Each row was made from one small tree. The marks that hang from a mark follow it in brackets, in the order of their numbers. Every link used is in the known rows. Write each row's tree.
Known rows
Q_969{Q_56 Q_85{Q_415{Q_795}}}: [ -1   4 -23   8   3   5   2  -7  -2 -12  -5  -5   3  10   8 -19  -5 -13
   1  -1]
Q_415{Q_795{Q_85 Q_149{Q_56} Q_969}}: [  1  -6 -19   8 -10   9   0 -17  32 -18  -3  27  21   5  -7  26   5   2
 -12   7]
Q_85{Q_415{Q_795{Q_149}} Q_969}: [  4   3 -16   3   5   1  -4  -3   4 -13 -13  16   4  12   7   6   3   2
  -5  -2]
Q_85{Q_969{Q_56 Q_795{Q_149}}}: [  1  -2  22 -11  -3 -14   4   5   8   2  15  -6   4  -3   5   3   4  -6
  -6  -6]
Q_969{Q_56 Q_795{Q_149}}: [  8   6  13  -8  -2 -13  23  10   1  -1  10  -9   4   2   5   1  -2  -9
  -2 -18]
Q_795{Q_149{Q_56 Q_85{Q_415}} Q_969}: [ -2   6   2   1   1   3  19   1 -13  -1 -15   6  -1  -5  -4   7   4  25
  -7 -10]
Q_149{Q_85{Q_969{Q_56}}}: [ -2  -5  24 -17   1 -12 -21  19  -8  19  12 -10 -11   4  -4  -3  -5   0
  12  17]
Q_149{Q_85}: [  6   5  12  -9   0  -7  18  10  -6  13   2  -7  -7   4  -3  -2 -11   0
  11 -11]
Q_795{Q_149 Q_969}: [ 9  3  7 -2 -2 -2  8  5  9  3  7  5  6  3 -3 12 -3  6 -2 -1]
Q_85{Q_969{Q_56}}: [  0  -9  21  -6  -2  -5 -17   9   9  11  12  -9  -7   5   0   1  -3 -12
   8  12]
Q_85{Q_415 Q_969}: [ -3  -2   3   7   2   3  -2 -11   0   5  -3  -4 -14 -10   3  -4   4   3
   1  -6]
Q_85{Q_415{Q_795{Q_149{Q_56} Q_969}}}: [  4   1 -25  11  -1  11   9 -11  20 -19 -24  19  13   1   0   9   4   9
 -10  -8]
Q_85{Q_415{Q_795}}: [  4   5 -27  10   0   7   5  -7   6 -10 -18   5  -2   8   4  -6  -6  -9
   4 -11]
Q_85{Q_969{Q_56 Q_795}}: [ -5  -8  18  -5  -5  -6  -4  -4  16   8  16 -14  -3 -15   2  -6   2 -13
  -1  -5]
Q_415{Q_795}: [ 11   0 -15   3  -3   2   6  -1  25  -5  -6   5   7  14   1   1  -9 -16
   8  -6]
Q_795{Q_149}: [ 13  10  13  -3   1  -6  30  10   4   1   4  -1   2  13   2  11  -8  -3
   2 -17]
Q_149{Q_85{Q_969{Q_56}} Q_795}: [ -4  -5  32 -19   7 -14 -26  29 -34  22  15 -12 -13  10  -7   2  -4  12
  14  23]
Q_85{Q_415}: [  3   6  -4  10   1   5  17  -5  -8   2 -10  -8 -12  -6   2  -7  -3  -3
   5 -19]
Q_415{Q_795{Q_969{Q_56}}}: [  3  -9 -19  -1  -4   4 -31   9  22   0   5   5   7  10  -4  -1  -7 -19
   8  26]

Write each row's tree
[ -2   5  -1  15   1  11  38 -25  10 -11  -9   2  11 -10   3   2   6  16
 -18 -24] | Q_795{Q_149{Q_56} Q_969{Q_85{Q_415}}}
[ -2  -4 -19   8   1   7 -14 -13  15  -7 -14   9  -2  -1   4  -3   1  -8
   2   3] | Q_85{Q_415{Q_795} Q_969}
[ -2   6   5   3   2  -3  22 -16  -4  -6  -1  -1  -2 -17   9  -1  11   5
 -13 -26] | Q_85{Q_415 Q_969{Q_795{Q_149}}}
[  4   3  14 -17   0 -12 -12  30 -21  12  12  -1  -1  10  -7   6  -5   6
   5  21] | Q_795{Q_149{Q_85} Q_969{Q_56}}
[-10  -3   6   4  -1  -1  -7 -11  -4   3   2 -12 -12 -23   6 -15   7  -7
  -5  -7] | Q_85{Q_415 Q_969{Q_56 Q_795}}
[ -9  -2   4  18   4  17  23 -26  -7  -1  -3  -7   3 -15  -2  -6   6  20
  -8 -16] | Q_149{Q_56 Q_795{Q_969{Q_85{Q_415}}}}
[ -3  -5  15   0   4   3  -9   4 -14  11  24 -14   4   1  -5  -7  -2   2
   4  15] | Q_149{Q_795{Q_969{Q_56 Q_85}}}
[ 4  2 11 -2  1 -2  6  4  2  2 20 -5 11  7  0  0 -2 -1 -5  6] | Q_795{Q_149 Q_969{Q_56 Q_85}}
[  2   1 -11  -5   4  -4 -24  12  -5 -12  -8  10   0  18   6   3   4  -1
   1  16] | Q_85{Q_415{Q_795{Q_149}} Q_969{Q_56}}
[ -6   8  -7  13  -7   5  45 -31   0 -17 -10   6   5 -21   3   8  12   7
 -21 -40] | Q_969{Q_795{Q_85{Q_415} Q_149{Q_56}}}
[ -3  -7 -27   9 -10  12 -24 -19  22  -7   8  18  11  -6  -8  10   4 -16
  -1  20] | Q_415{Q_795{Q_85 Q_969}}
[ -8   1   6  -7   8  -2 -32  23 -58  16   2 -10 -17  -5  -9  -8   1  18
  10  23] | Q_149{Q_85{Q_415} Q_795{Q_969{Q_56}}}
[ -5  -1 -26  -4   1   2 -35  14 -19   1 -10   5  -5   2  -3 -12  -2  -4
   6  28] | Q_149{Q_85{Q_415{Q_795{Q_969{Q_56}}}}}
[ -2  -7  24  -7  -3  -4  15  -4  20  12  -2  -3  -3  -5  -4   7  -3   9
   2 -10] | Q_149{Q_56 Q_85{Q_969}}
[ -6  -3 -12  -9   3  -4 -35  12 -15   1  -9   3  -9   8   1 -10  -1  -4
   7  24] | Q_149{Q_85{Q_415{Q_795} Q_969{Q_56}}}
